Every row comes from one small tree of marks. Brackets hold a mark, then the marks that hang from it, in alphabetical order. Every link used is in the known rows. Which tree was each row made from?
Known rows:
{U W}: [ 1.71 -0.96 -0.69  0.97  1.42  0.87  1.15  1.94 -1.78 -2.37  0.70 -0.46
 -2.20  2.46 -1.91 -0.09 -0.17 -0.88  3.36 -4.19 -2.86  0.69 -0.36  2.07
  1.48  1.30 -2.04  0.97  2.90]
{Y E {N {R P U}} W}: [ 1.78 -0.57 -1.38  2.11  2.26  2.02 -0.18 -0.15 -0.88 -0.83 -2.40 -0.95
 -2.50  0.88 -0.66  1.66  2.60  0.13 -0.75  0.71 -1.60  3.17 -0.36  2.20
 -2.66  0.49 -1.12  0.24 -0.66]
{Y {R W}}: [-0.45 -1.47 -0.59  0.74  1.69  1.28  1.85  2.45 -1.15 -2.82  1.89  1.24
 -1.36 -1.78  2.10 -1.24 -0.52 -0.14  3.77 -2.09  0.89  3.20 -1.65  0.37
  0.41  3.69  0.72  0.60  1.03]
{W R Y}: [ 0.41 -1.07  1.93  1.38  1.16  0.03  0.68  2.27  0.17 -3.19  0.51  0.02
 -0.20  6.18  0.30  1.37 -2.85  1.18  1.36 -5.17 -2.47 -3.44  0.18  2.19
  0.67  1.93  3.29 -0.60  0.49]
{W R {Y E}}: [-1.12 -2.05  2.83  1.42  3.10 -1.41 -0.01  1.88  1.09 -2.72 -0.53 -0.22
 -0.12  5.30  1.04  0.11 -1.46  0.62  1.04 -4.32 -1.12 -1.88  2.00  1.97
  1.02  2.98  2.41 -1.98 -0.54]
{Y P R}: [ 0.62 -1.70 -2.46  1.51  2.54 -0.12  1.58  1.93 -4.88 -2.72 -0.93  0.07
  0.50  0.66  5.71 -1.26 -4.05 -0.28  2.88 -3.97  1.58  2.83 -2.79 -0.08
  3.71  1.17  1.43  1.47  0.04]
{P {R {U W}} {Y E N}}: [-1.64 -1.33  1.08  0.11  2.71  0.11  2.25 -0.57 -1.68 -2.46  2.08  0.04
 -4.23  0.94 -3.42 -0.29  5.24 -2.59  2.76 -0.32 -1.96  4.61  4.45  2.81
 -1.50  2.39 -1.89 -1.74 -0.20]
{R P U W}: [ 0.76  1.15  2.46 -0.38  0.69  1.19  2.80  1.96  2.07 -1.15  1.47  2.64
 -3.35 -4.29 -3.57  1.20  1.15  0.01  2.06  0.57 -0.71  0.39  2.33  0.41
 -4.53  2.77 -2.34 -0.62 -0.65]
{U R {Y E P}}: [ 0.04 -1.47  1.18  2.38  1.72 -2.53  1.29  1.30 -1.70 -3.05 -1.68  0.04
  0.24  1.56  2.42 -1.82 -0.98 -2.48  1.65 -3.81  4.12 -1.27  0.15  0.04
  3.23  1.56 -0.60 -0.88 -0.47]
{R P {Y N W}}: [ 2.83 -0.91 -2.32  1.75 -1.29 -0.59 -0.98  2.75 -1.44 -2.35 -3.90 -2.02
 -1.91  0.29 -1.56  1.10  2.75 -0.85  0.96  0.70 -2.00 -0.97 -0.86  2.38
 -3.21  0.55 -1.12  2.73 -1.54]
{R U {W {Y E N P}}}: [-1.72 -0.44 -1.35  0.91  1.50  2.71  2.81  1.90  1.20 -3.57  0.66  2.97
 -2.47  3.49  0.35 -0.85  2.60  1.55 -0.29  0.62  3.31  1.96  2.78 -0.34
  0.19  3.30 -2.43 -4.12  2.21]
{N {R W {Y E}}}: [-1.53 -0.31  1.40  3.47  3.62 -0.44 -0.76  1.28  1.96 -2.67 -2.19  1.02
 -1.41 -1.33 -1.13 -2.78  1.49  1.57  2.52  1.69  1.48 -1.01  0.73  1.66
 -0.13  4.88 -0.35 -1.98  0.38]
{Y E P R W}: [ 0.25 -2.91 -3.61  0.94  3.31 -0.79  0.65  0.73 -5.81 -1.75 -2.80 -0.43
  0.58 -0.48  5.69 -2.87 -1.24 -1.24  2.24 -2.17  3.18  5.41 -2.58  0.21
  3.37  0.17 -0.03  0.80  0.65]
{N {Y {E {R P U}} W}}: [ 0.71 -0.25  3.49  0.12  1.42  0.88 -0.38  0.16  0.63  2.12  0.02  1.67
 -2.82 -2.63  1.63  1.31  1.37  0.26  0.67 -1.23 -1.96  1.22 -0.91  3.13
 -3.12  1.25 -2.36  1.65 -2.18]
{W {R U}}: [ 0.78 -0.39  2.55  0.21  1.53  1.60  2.16  0.28 -0.34 -1.37  2.28  0.26
 -2.23  1.15 -2.37  1.12 -1.59 -0.21  3.26 -4.96 -1.41 -2.31  1.57  1.05
 -1.70  1.67  1.58 -0.66  0.23]
{P R Y}: [-0.12 -1.21  1.82  1.27  2.67 -2.16  0.88  0.53 -2.33 -1.98  1.11 -0.61
 -0.76  1.01 -2.53  0.95  0.67 -1.62  4.14 -1.03 -1.82  1.88  2.18  3.28
 -2.39  1.76  1.74  1.09 -2.15]
{P {R {Y E N}}}: [-0.72 -3.03  0.18  2.12  3.17 -0.96 -0.76  1.10 -2.11 -3.52 -1.16 -0.77
 -2.73  0.86 -2.15 -0.67  2.51 -1.54  2.47  0.16  0.57  2.51  2.90  2.10
 -1.15  4.06  0.14  1.44 -3.22]
{R {Y N}}: [ 0.46 -1.32 -1.87  2.95  0.04  0.09 -0.55  2.57 -0.15 -3.70 -1.27 -2.03
 -1.99  3.23 -0.98 -0.16  2.05 -0.32  2.28 -0.90 -0.14 -1.53  0.37  1.95
 -1.60  2.73 -0.47  0.98 -0.25]
{W {Y {E {R P U}}}}: [-1.65  0.46  4.33  2.82  2.87 -0.20  0.87  1.31  2.77 -1.19 -1.21  1.97
 -1.21 -0.08  2.09  0.63 -0.04 -0.70 -0.63 -0.71 -1.34  1.38  1.53  4.01
 -1.53  2.64 -1.17 -0.61 -1.56]
{E {R P {U {Y N}} W}}: [ 0.11  1.57  1.81  2.43 -0.14  3.28  2.58  1.99  2.19 -1.86  0.75  3.04
 -2.10 -2.98  0.06  0.88  1.91 -1.15 -0.35  0.85  0.78  1.55  0.04  2.25
 -3.32  2.95 -1.62  0.15 -0.41]
{E {R U {Y N P W}}}: [ 0.87  0.47 -3.21  3.11 -0.59  3.34  1.41  0.40 -2.76 -1.06 -1.91  1.39
 -1.96 -0.76  1.44 -1.27  2.07 -0.75  1.19 -0.65  2.25  1.94 -2.85  2.58
 -0.43 -0.12 -1.45  1.14  1.92]
{P Y}: [-0.27 -0.33  0.87  2.15  1.89 -2.44  0.45  1.64  0.25 -1.53  0.20 -2.13
  0.15  2.76 -0.53  0.50  0.68 -1.04  3.70 -1.56 -1.46 -0.71  1.36  2.93
 -1.98  1.31  0.26 -0.27  0.13]
{P {R W}}: [ 0.74 -2.08  0.85  0.24  2.61  1.29  1.54  1.21 -2.23 -2.49  2.34  2.47
 -2.35 -0.94 -3.81  0.65  0.29 -0.35  3.96 -1.16  0.27  3.28  1.38  0.96
 -1.60  3.60  0.63  1.48 -0.81]
{W Y}: [ 0.23 -0.42  0.51  2.51  1.29  0.12  0.39  2.63  0.39 -3.30 -0.18 -0.19
 -0.33  6.16  0.22  0.89 -1.19  0.49  1.09 -2.37 -1.77 -1.56  0.66  2.93
 -0.60  2.06  0.46  0.18  0.91]
{Y E N P {R U} W}: [ 0.13 -2.26 -5.11  0.62  1.84  2.44  2.08 -0.02 -5.32 -2.25 -1.14 -0.30
 -1.76  0.65  4.84 -1.90  1.61 -1.27  0.74 -1.34  3.37  6.46 -1.45 -0.31
  1.91  0.18 -1.14 -0.19  1.34]
{P R {Y E W}}: [-0.44 -2.28  0.61  0.84  3.66 -2.97 -0.02 -0.52 -3.15 -1.06 -0.49 -0.99
 -0.66  0.10 -2.29 -0.39  3.02 -2.49  3.54  0.57 -0.66  3.99  2.43  3.47
 -2.50  0.92  0.42  0.66 -1.62]

Which tree is each row?
[-0.09 -1.01 -2.25  2.96  4.25  2.31  0.78 -0.23 -1.69 -2.09 -1.71 -0.05
 -1.13  3.74  2.08 -0.03 -0.34  1.14 -0.15 -0.85  2.21  2.74  0.06  0.15
  1.94  1.53 -0.20 -1.96  0.14]
{Y E {N {R U}} P}
[-1.49 -1.83  1.69  2.35  4.09  0.59  0.23  1.09  1.50 -0.34  0.45  1.88
 -0.81 -2.58  1.21 -0.63  0.71 -0.64  2.47 -1.27  2.21  4.55 -0.17  1.96
  0.18  3.93 -1.08 -0.29  0.24]
{Y {E {R W}}}
[-1.92  0.15  0.93  1.78  2.68 -1.53  1.17  0.61 -0.53 -2.26 -2.54  0.72
 -2.15 -1.45 -0.28 -3.48  1.09 -0.83  2.44  0.49  3.60 -1.40  3.95  0.39
 -0.37  2.72 -2.67 -2.30 -0.32]
{R U {Y E P}}
[ 0.38 -1.23 -0.42  2.48  2.37 -1.48 -0.37  1.25 -1.38 -2.80 -2.63 -1.53
  0.42  2.92 -0.62 -1.79  1.57 -2.42  1.24  0.15  1.70 -0.42  1.59  2.75
 -1.38  1.34 -1.45  0.14  1.04]
{U {Y E W}}
[ 0.29 -1.13  0.11  1.09  1.96  1.81  1.53 -0.35 -3.19 -3.64  0.41  0.55
 -2.94  1.75 -3.56 -0.28  3.43 -2.98  0.82  1.00  1.12  2.92  3.48  2.55
 -3.44  1.72 -1.15  0.65 -0.88]
{P {R {U {Y E N W}}}}
[-0.65  1.99  3.92  2.39  3.29  0.23  1.58  1.24  2.81 -2.28 -1.48  2.57
 -1.70 -2.76 -1.56 -0.95  0.97  0.28 -0.19  2.51  0.47 -1.12  2.46  1.74
 -2.91  3.91 -1.21 -2.45 -0.92]
{N {R P {U {Y E}} W}}
[-1.22 -1.59  0.34  1.80  1.87 -0.56  0.96  3.42  0.37 -4.49 -1.31 -0.07
 -0.87 -0.93  3.58 -1.31  1.78 -1.70 -0.37  1.07  1.93  2.91  1.06  0.56
 -0.29  4.69 -0.34 -0.49 -2.08]
{U {Y E N {R P W}}}
[ 1.45 -3.41 -3.94  1.59  1.87  1.24 -0.76  1.13 -1.91 -1.73 -1.21 -2.67
 -1.36  4.51 -0.17  0.91  3.04 -0.94  1.19 -1.24  0.53  3.98 -0.32  1.52
 -1.09  0.72 -1.23  1.09  0.87]
{Y E N W}
[ 1.82  0.28  3.62 -0.27  1.25  0.13  2.04  1.08  0.21 -0.79  0.73  0.38
 -2.19 -1.44 -2.31  2.32 -1.99 -0.60  2.09 -4.04 -2.98 -2.28  1.88  0.97
 -3.07  1.43  1.52  0.26 -2.20]
{W {R P U}}
[ 0.30  0.11  1.72  2.29  1.38 -1.80  0.92  3.03 -1.34 -3.91 -1.89 -0.62
  0.42 -0.53  3.25 -0.76 -1.96 -2.33  0.96 -1.13 -0.67 -0.81 -0.17  2.34
 -0.87  2.59  1.08  1.87 -2.17]
{U {Y {R P}}}
[-1.85 -0.45  3.47 -0.20  3.90 -1.50  2.40 -0.97 -1.37 -1.71  1.88  1.10
 -3.45 -1.58 -3.95 -1.58  3.60 -2.90  3.95 -0.32 -1.88  3.36  5.08  3.20
 -1.61  2.30 -2.12 -1.84 -0.22]
{P {R {U W}} {Y E}}
[ 0.75 -2.36 -0.33  0.47  2.75 -2.00 -0.15  1.42 -2.82 -1.20 -2.56 -1.24
 -0.69 -3.39  3.44 -0.73  0.24 -2.12  1.74 -1.07 -0.87  4.74 -1.20  1.89
 -0.62  1.24 -0.11  2.28 -2.12]
{Y E {R P} W}
[-0.32 -0.64  3.03  0.66  0.99 -0.97  0.48  1.30  1.53 -2.05 -1.56 -0.69
 -3.23 -1.64 -1.52  0.28  1.81 -0.58  1.15 -1.33 -1.11 -2.56  3.61  0.77
 -3.04  3.27  0.09 -1.22 -3.43]
{W {R P U {Y E N}}}
[-1.60  1.19  1.11  2.34  3.73  2.19  2.09  0.58  1.05 -2.72 -0.55  3.89
 -1.17  2.01  0.55 -1.61 -0.56  2.76  0.22  0.78  1.97  0.10  1.04  0.82
  1.11  3.19 -0.74 -4.18  2.07]
{N {R U {W {Y E P}}}}
[-1.16 -0.58  2.59  2.01  3.73  1.55  1.57 -0.14  0.48 -0.38  0.87  1.59
 -2.88 -2.35  0.26 -1.28  1.18 -1.98  2.19 -2.64 -0.39  4.00  0.57  3.08
  0.39  2.33 -3.07 -0.35  1.63]
{Y {E {R {U W}}}}
[ 0.17  1.11  1.17  0.73  0.43  2.31  2.90  1.49  0.25 -3.33  1.76  1.77
 -3.64  3.57 -2.35 -0.44  0.87 -0.25  1.73 -2.72 -2.88 -1.35  1.79  2.78
 -0.43  1.42 -2.86 -1.55  3.81]
{R {U {W Y}}}
[ 0.16 -2.55  0.54  1.39  2.95 -1.85 -0.65  0.26 -3.48 -2.42 -2.16  0.17
 -2.12 -1.40 -3.25 -1.87  2.41 -2.12  3.39  0.69  0.46  1.96  2.26  2.89
 -2.01  2.36 -0.34  2.04 -1.87]
{P {R {Y E W}}}
[ 1.33 -1.15 -4.58  2.40  3.10  3.03  0.53 -0.65 -3.97 -1.27 -2.67 -0.24
 -1.12  3.77  1.46 -0.18  1.15  1.07 -0.14 -0.20  2.02  3.75 -1.39  0.76
  1.39 -0.41 -1.02 -0.98  1.70]
{Y E {N {R U}} P W}
[-0.10 -1.42  0.01  1.06  3.91 -1.38  1.49  1.07 -4.75 -4.36 -2.31  1.19
 -0.77  1.93 -0.02 -3.30 -0.81 -2.79  1.51 -1.75  1.36  1.87  2.45  1.35
  3.86  2.18 -1.75 -0.33  0.62]
{U W {Y E {P R}}}
[ 0.90 -1.70  0.71 -1.40  2.76  0.83  0.59 -0.81 -4.53  0.16  0.29  1.98
 -2.93  0.79  0.02 -0.21  0.26  0.69  1.93 -1.36  0.88  1.75  0.77  0.71
 -0.69  0.79 -1.62  0.96 -1.53]
{N {Y E {P {R U}} W}}
[ 1.89  0.15 -1.00  2.49  0.61  2.01  0.55  3.00 -0.22 -3.91 -1.82  0.02
 -1.87  6.17  0.41  1.85 -0.27  1.24 -0.71 -2.75 -5.70 -0.26 -2.02  3.29
  2.02  1.28 -0.42  0.19  1.44]
{U {W {Y {N {R P}}}}}
[-0.63 -0.18  5.58  0.58  2.46  0.16 -0.32  0.58  2.33  1.50  0.73  1.54
 -2.81 -2.24  2.13  1.56  0.08  0.66  0.92 -1.83 -1.90  0.25  0.43  2.68
 -2.37  2.99 -2.03  0.88 -3.61]
{N {Y {E {R P U}}}}
[ 1.64 -0.44  3.13  1.05 -0.44 -3.61  1.30  1.74  0.77 -0.80  0.42 -1.24
 -1.15 -1.76 -0.26  2.30  0.12 -1.98  3.64 -3.98 -2.66 -1.51 -0.94  1.90
 -1.60  0.66  0.30  1.01 -2.34]
{U {R {P Y}}}
[-0.15 -1.43  3.80  1.01  2.28 -3.87 -0.80  2.01  0.76 -1.71 -3.30 -1.04
 -1.15 -2.31 -0.46 -0.32 -0.91 -0.72  2.26 -2.22 -1.46 -3.36  2.49  1.27
 -1.28  3.44  1.31 -0.01 -4.11]
{W {R P {Y E}}}
[ 0.72 -0.93  0.96  1.09  1.98 -4.26 -0.45  1.45 -0.11 -0.10 -2.91 -2.14
 -0.05 -1.12 -0.28  0.85  2.17 -2.00  2.02  0.75 -2.10  0.97  1.78  3.02
 -3.42  0.40 -0.83  0.34 -2.09]
{R {P {Y E W}}}
[ 0.34 -1.95  1.77  0.75 -0.64 -0.41  1.44  2.97  2.51 -2.77  0.59  1.44
 -2.50  0.32  0.28  1.99  1.84 -0.10  0.47 -2.61 -0.52  1.02 -0.54  0.07
  0.10  3.28 -0.90 -0.95 -1.63]
{U {R P {W {Y E N}}}}
[ 1.27 -1.73  0.58  2.08  2.84 -0.79 -0.75  0.65 -1.08  0.92 -2.94  0.00
 -0.31 -3.12  1.77  0.79  0.55 -2.10  0.96 -1.14 -0.68  4.62 -1.71  3.55
 -1.48  0.56 -1.24  2.56 -1.47]
{Y {E {R P}} W}
[ 2.50 -0.85 -2.37 -0.03  1.79  1.97  2.40 -0.63 -6.97 -1.55 -0.27  2.10
 -1.89  0.15 -2.31 -0.12 -0.83 -1.13  2.78 -1.39  1.12  3.21 -0.02  0.94
 -0.67 -1.07 -0.23  1.89  0.48]
{Y {P {R U}} W}
[ 1.81  0.54 -0.31  4.45  1.35  0.74 -0.42  2.62 -0.02 -3.80 -2.74 -1.53
  0.20  4.66  0.72  1.69 -0.74 -0.12 -1.09 -0.15 -1.59 -1.97 -0.84  2.72
 -1.27  1.90  1.17  1.20 -1.36]
{U {Y {N {R P}}}}
[ 0.01 -0.20 -1.58  2.99  1.46  0.94  0.50  1.67  1.20 -2.25  0.77 -0.93
 -0.65  3.96 -0.17  1.04  2.24  1.55  2.22  0.08 -1.14  0.62 -0.81  2.23
 -0.96  2.39  1.22 -1.62  1.33]
{P {Y {N {R W}}}}
[ 1.06 -1.54  0.94 -1.57  1.62  0.56  0.54 -0.16 -2.61  0.65  0.06  0.88
 -1.95  1.93  1.60 -0.12 -0.61  1.85  1.89 -3.80  0.67 -1.58  0.00 -0.40
  0.58  0.54 -0.44 -0.96 -0.28]
{N {Y E P {W {R U}}}}
[ 1.58 -0.65 -2.21  2.34 -0.07  1.89  1.31  2.82 -1.50 -4.79 -0.31 -1.43
 -1.76  6.04 -0.94 -0.41  1.58 -1.71  0.78 -2.61 -1.38 -0.85  0.16  2.30
  1.14  1.77 -1.99  0.45  3.06]
{U W {Y N}}
[ 2.00 -2.17 -0.08  1.32 -1.38 -2.30 -0.40  1.54 -0.37 -1.72 -2.84 -1.65
 -2.84 -2.19 -0.64  0.65  3.59 -2.17  1.67 -1.99 -0.46 -0.19 -1.44  1.28
 -1.05  1.05 -1.85  1.62 -2.41]
{U {R P {Y E N W}}}
